What can hang from each mark:
j335: j273 j605 j786
j273: j335 j592 j890
j592: j273 j605
j786: j335 j802
j605: j335 j592
j890: j273

Known rows, with every way that one mark hangs from another:
j592(j273 j605): [ 25 -21 -12  10 -18  40   9   8  -4  21  -1   6  23  -1   9  -8  -5 -44
   0  -6  10 -37]
j335(j273): [ -5   3  25  15  -4  15   4   9   8   3 -37 -20   3  -9 -12  17 -11 -26
  -9  -8  11   3]
j335(j273 j605 j786(j802)): [-46  34  75  37  13   3 -25  -1 -13   3 -39 -52   4  -9  28   9   5 -54
 -33 -19  24  19]
j335(j605 j786): [-20  12  45  35  15  -7 -13   8 -23  14   9 -16   2   0  17  -5   9 -21
 -29 -23 -10  23]
j605(j592): [ -7  -3  11 -12  -8 -26   8   1 -11   4 -15  -5 -26 -23  17  -4   5   0
 -12   9  -3  -9]
j273(j592): [  2  -1   0  -6 -14  15  25   6 -17   3  13 -12   4   5  -8  10   0   3
 -14  25  -4 -11]
j592(j273(j890) j605(j335(j786))): [ 45  -4   3  16   5  18  16   8 -18  36  22  30  -1   8   3   0  11 -17
 -22 -62  26  -8]
j335(j273 j605 j786): [-23  18  69  51  12  10 -10  16 -14  17 -27 -33   5  -9   6  13  -1 -46
 -37 -32   3  25]
j273(j335(j605 j786) j592): [  8   5  64  28   6  -2  25  12 -48  31  21  -6   1  27  12  15  14 -15
 -41  -8 -14  16]
j335(j273 j786(j802)): [-43  29  50  23   5   4 -28 -10  -1 -10 -29 -46  -8  -8   8  19   4 -38
 -22  -3  30   7]
j786(j335): [-17   5   2   1  15  -4   4  -5  -4 -17  17  19 -21  12 -21   3  11  -5
   5 -19   0   3]
j592(j273): [ 12  -6  -4   2 -10  24  -1   3   7   7   6   0   5  10  15   4  -5 -22
   2   4   0 -22]
j890(j273(j592)): [ -9   1 -17   3  -8  21  40  12   2 -19 -21 -12   8 -16  -2  -1  -1  25
 -27  43 -15   9]
j335(j273(j592 j890)): [ 14  13  18  -1 -22   5  37  20  -2  17 -31 -28  15  15 -21  36 -12   7
 -34 -13  16  10]
j273(j335(j605) j592): [ 26  -4  48   9  -2   2  45  17 -39  30   3  -3   8  27  15  17   4  -9
 -24  -4 -15   9]
j335(j273(j592 j890) j786): [ -2  23  38  19 -11  -2  22  16 -13  15 -11 -33   8  15 -25  36  -1   4
 -49 -22  16  16]
j605(j335): [ 19  -3   3  -2  11   9  17  -5 -12   9  14  26 -26  -8   1   1   8   1
   5 -16  12   8]
j890(j273(j335)): [ 14  -4   3   4  11  -3  28   6   7  -9 -36  14   1  -3   3  -1   2  24
 -18   6 -14  21]
j890(j273(j335(j786(j802)) j592)): [-24  24  33   7  10  -2  22  -3 -20 -16 -14 -19  -7   4  18   8  14  20
 -45  39   3  12]
j786(j802): [-24  16   8 -13   0  -7 -17 -14  -1 -13  -9 -17  -1   0  22  -2   6  -8
   3  13  19  -6]
j890(j273): [ -9   1 -16   7   7   8  15   9  17 -25 -32  -2   4 -20   1 -12  -5  21
 -17  18  -9  22]
j273(j335(j605 j786) j890): [ 22  13  63  24  23 -44  11  13 -25  36   2   7   5  37  17  10  11  10
 -39 -66  -4  43]

Rows:
[ 35 -12  43  16   3  14  16  12 -16  33  -4  10   9  30  37  10   1 -38
  -9 -26  -9  -2]  j592(j273(j335(j605)))
[ 62 -15 -16  -2  -5  21  35   8  -7  36   4  36   5   8   7  -1   2 -15
  -6 -53  28 -14]  j592(j273(j890) j605(j335))
[  8  -3  -8  26   5  39  46  15 -29   3   1  13  -7 -33  -9 -14  12   2
 -41   9   0   8]  j890(j273(j592(j605(j335(j786)))))
[ -5   5  32   5  11 -20   8  -7 -31  11  18  13 -58 -28  18  -1  25  -1
 -26 -14   5   6]  j605(j335(j786) j592)
[ 25  13  35   8  17 -43   9   2 -15  21  12  14  -5  40  -4  17  12  28
 -27 -49   7  24]  j273(j335(j786) j890)
[ 54  -1  13 -10  -3 -12  23   7   1  30  -2  23   7  46  13  23  -3   7
 -10 -39   9  -2]  j592(j273(j335 j890))
[ 10   9  28  26 -18  11  31  21 -22  30 -19 -29  25   6 -34  20  -4 -18
 -49 -34  21   1]  j335(j273(j592(j605) j890) j786)
[ 38 -17  11   0 -14  17  51  12 -38  32   4  10  15  12 -14   7   1 -15
 -15   3   1 -24]  j273(j335 j592(j605))
[ 19   0  30  -3 -10 -26  18  19 -13  29 -23  -8  -4   4  48   1   2 -11
 -33 -37  -2   2]  j335(j605(j592(j273(j890))))
[-42  22  36   5  24 -13  -7 -10 -13 -18  -2  -8 -14  12  21  -2  14 -32
  -3 -22  10  14]  j786(j335(j605) j802)
[ 28   6  27  29  12   6  22  14 -17  34 -21   7  -5  -9 -23  11   2 -22
 -33 -73  38  19]  j592(j605(j335(j273(j890) j786)))
[-24  11  52  25   1  24  38  17 -24   2 -16 -21  -3   8 -22  30  -1 -43
 -26 -21  -1  10]  j786(j335(j273(j592) j605))
[ 44   2  14 -19  -7 -23  48  10 -21  25   7  10   6  46 -10  28   3  33
 -24 -17   4   7]  j273(j335 j592 j890)
[ 31  -5 -18  -8 -21   0  45  18 -20  24   0   2  28  13 -20   1  -1  12
 -26 -18  14 -11]  j273(j592(j605) j890)
[ -3  16  47  14   3  -1  46  24 -18  10 -23 -14   4  27 -26  33   0 -16
 -37 -50  10  27]  j786(j335(j273(j592 j890) j605))
[ 27   0   9   6 -29  15  49  25 -14  27 -36 -17  34   5 -30  21 -14 -14
 -35 -24  26  -6]  j335(j273(j592(j605) j890))
[  5  11  56   9  -5 -37  23  24 -11  27 -66 -27  -8 -15  21  15  -6 -13
 -42 -47   8  29]  j335(j273(j890) j605(j592))
[ 12  -5  32  20  20  -5  32  19  -5   5 -43   6   8  -2  26  -8   0   7
 -25  -8 -22  41]  j890(j273(j335(j605)))
[ -3   8  23  25  23  -9  12   5  -2  -8 -15   9  -7   1   3   0   7  19
 -33   1 -14  32]  j890(j273(j335(j786)))
[-15   0  62  19  -7 -11  14  19 -15  17 -62 -34 -12 -32  24   6  -5 -42
 -32 -16   1  13]  j335(j273 j605(j592))
[-20  13  44  29 -11  25  12  11 -17   9  -6 -38  -1  -4 -22  28   1 -24
 -38  10   6  -2]  j335(j273(j592) j786)
[  7  17  51  12   8 -32  19   9 -15  25 -28  -2 -45 -17   1  22  10   2
 -42 -55  25  26]  j605(j335(j273(j890) j786) j592)
